Each row was made from one walk, in order. Every step used is in the known rows, and no mark comes twice. Write each row's walk.
Known rows
todu, murod, masos, zafaniv: [  0  25  28 -29 -13  16 -25 -13  14 -19 -16  18  -2  20  34 -13   5  -8
  -4  -4 -27 -20]
todu, murod, masos, zafaniv, bufa: [  2  11  43 -23 -12  30 -34   4  23 -18 -18  17 -11  36  28 -29   7 -13
  -5   8 -44 -11]
bufa, zafaniv, todu, murod, masos: [ 23  26 -10 -14   1  37  23  27  20 -13  -8  14   4  13  19 -21  -5  14
   0  24 -26   2]
zafaniv, bufa, murod, masos: [ 13   8  21 -17   7  50 -20  36  19 -19 -11   6  -5  26  14 -37  -6  -2
 -14   9 -34  -8]
murod, masos, zafaniv: [ -5  10  14 -25 -10   9 -17   2  16 -24  -5   8  -4  12  10 -19  -1 -16
  -5  -1  -4  -2]
murod, bufa, zafaniv, todu: [  0  28  -4  18  12   1  29  29  -7  -1  11 -11  12  12   7   0   4 -33
  -8  29 -16  26]
zafaniv, todu, murod, bufa, kefop: [-20  25  48  -6   0   9 -16  10  -3  17   6   6  31  23  19  18  16 -51
   2   6 -22  14]
masos, zafaniv, todu, murod, bufa, kefop: [-29  23  73 -14  -4   0 -35  -8  -2  13   8   9  24  34  25  22  25 -67
  -2   2 -32   7]
masos, zafaniv, bufa: [-11   5  41   0  -5   3 -27   9   9 -10  -1   1 -10  29   6 -23  11 -37
  -9  18 -31  10]
zafaniv, bufa, kefop, todu, murod, masos: [ -5   0   7 -19 -12  34 -30   2  14 -11 -32  23   2   6   7 -27  -8   8
  -9  14   8 -17]
bufa, murod, masos, zafaniv: [  1  20  30 -31   0  26 -30   3  12 -24  -8  10  -3  20  25 -19   0 -12
 -16  -7 -30 -23]
bufa, murod, masos, kefop: [ 17  32  -8 -19  20  42   3  27   2 -28  -7   2   0  18  34 -31  -6  14
 -11  -9 -32 -20]
todu, murod: [  0  36  17  -5  -6   6  -7  -4   0  -2 -12   8   9  11  29  -6   4  -7
  -3   6 -26  -8]
todu, murod, bufa, zafaniv: [  1  49  -2  17  -1  -8  18  -6 -14   1 -15  -6  13   7  35   8   2 -14
 -10  14 -23  -5]
kefop, todu, murod, bufa: [-14  42   5   8   2  -8  -8 -26 -27  -8 -17   0   7   2  37   2   4 -20
 -21   7 -11 -23]
bufa, kefop, todu, murod, masos: [ -9  13  -8 -26 -14  21 -19 -14   7 -12 -30  23  10  -9  13 -11 -11  13
  -7   2  24 -24]
kefop, bufa, zafaniv, todu, murod: [  9  44 -14   0  10  18  31  15  -4  -5 -12  19  18   1  19  -7  -2  31
  -6  24 -19  -5]
bufa, kefop, todu, murod, masos, zafaniv: [-17  12  16 -33 -18  10 -38 -29   8 -15 -27  26   4   0  18  -8  -1  -3
 -12  -2  14 -32]
todu, murod, bufa: [-10  43  26   5  -1  -4  -8 -11 -14   1  -8  -2  15  16  39   9   9 -33
  -6   1 -29  -6]
kefop, todu, murod, masos, zafaniv: [ -5  23   7 -25 -10  11 -24 -30   2 -29 -25  20 -10   6  33 -21   0   4
 -19   2  -9 -37]
zafaniv, bufa, kefop, todu: [-19  -6   5   2  -7   8 -22   8   1  -4 -15   7   3   0 -16 -21  -4 -17
 -12  24  20   6]
kefop, bufa, zafaniv: [  1  36 -42   8   1  -1  34   9  -9 -13 -19   7  13 -20  -1  -9 -14  33
  -9  19  21  -3]

Write each row's walk
[ -4  34 -16  21   1 -14  25   9 -13  -4  -6 -15  10  -2  11   3  -4 -22
 -10  19   0  12]
murod, bufa, zafaniv
[  4  29  31  -8   5  21  -3  16   6  -1   6  10  10  23  25 -10  12 -19
   0  14 -44   5]
zafaniv, todu, murod
[-16  34  63  -6   5   0 -22  -6  -8   0  11   4  11  39  39   8  26 -59
  -9   7 -56   1]
masos, zafaniv, todu, murod, bufa
[ 15  35   2   4   4  16  23  20   5   0  -1   7   8  15  21 -10   3  -1
  -4  29 -37   6]
bufa, zafaniv, todu, murod
[ -5  27  55 -15   1   9 -21  -1   6  -4   8  14   3  35  31  -7  21 -35
  -4  11 -55  -2]
masos, zafaniv, todu, murod
[ 18  35 -26 -17   7  39  30  21  11 -17 -19  26  14  -1  17 -19 -10  44
  -3  19  -9 -11]
kefop, bufa, zafaniv, todu, murod, masos
[  6  30 -41 -17  16  28  23  20  -3 -34 -18  13   7  -2  15 -28 -12  39
  -1  -6  13 -11]
murod, masos, kefop, bufa
[  4  29 -28   3  12  13  38  29  -2 -11  -2  10  16  -8  -5 -13  -7  21
  -6  29   4  12]
kefop, bufa, zafaniv, todu
[-28  16  21   2  -6 -12 -14   5  -7   9  -1  -5  26   2  -1  16   3 -49
  -1   1  18  17]
murod, bufa, kefop
[  4  43 -18   4  13   8   8 -13 -23 -20 -18   6  -3   6  43 -22   2  16
 -15   5 -23 -29]
masos, kefop, todu, murod
[ 12  39 -42   9  30  19  52  36 -11 -18   0   5  11   2   8 -22  -5  32
  -5  23 -11   8]
masos, kefop, bufa, zafaniv, todu
[ 13  29 -29 -14  23  38   3  10 -11 -39 -17   5  -8   6  33 -38 -11  27
 -24  -2 -15 -37]
bufa, murod, masos, kefop, todu
[ -9  12  40 -10   4   4 -15  14   7 -10  18   4   1  25   7 -11  16 -42
  -5  15 -32  16]
masos, zafaniv, todu
[  9  26   5 -22  -9  27  -6   4  15 -15 -19  15   5  10  28 -17  -4   8
   1   0 -15 -13]
todu, murod, masos
[  8  20 -45  -8  13  22  15   9  -7 -38 -16   3 -10  -2  17 -38 -11  23
 -12   5  12 -17]
murod, masos, kefop, todu
[  4  57 -37  25  17  -6  33 -14 -36 -15 -23  -8   1   3  48  -8  -1  10
 -22  15 -20 -26]
masos, kefop, todu, murod, bufa, zafaniv
[ -5  40   2 -10  12  17  -4   5 -12 -13 -13  12  17  -3  20  -7  -5  19
 -17  -2 -12 -23]
kefop, bufa, murod
[ -7  37  40   1  11  10  -3  10  -8   3   9   0  17  29  34   5  17 -44
  -5  10 -45   8]
zafaniv, todu, murod, bufa
[-20 -16  16 -22 -14  18 -40  -1  16 -20 -20  16  -8   8 -11 -28  -4 -16
 -14  14  20  -5]
murod, masos, zafaniv, bufa, kefop, todu
[-11   0  52 -29 -19  29 -48   3  28  -5 -21  23   2  31  14 -17   5 -20
   1   3 -21  -5]
todu, murod, masos, zafaniv, bufa, kefop
[-23  32  36  -3 -10  -5 -21 -10  -8  15 -12   4  29  10  24  22   8 -40
   0  -3  -5   0]
todu, murod, bufa, kefop
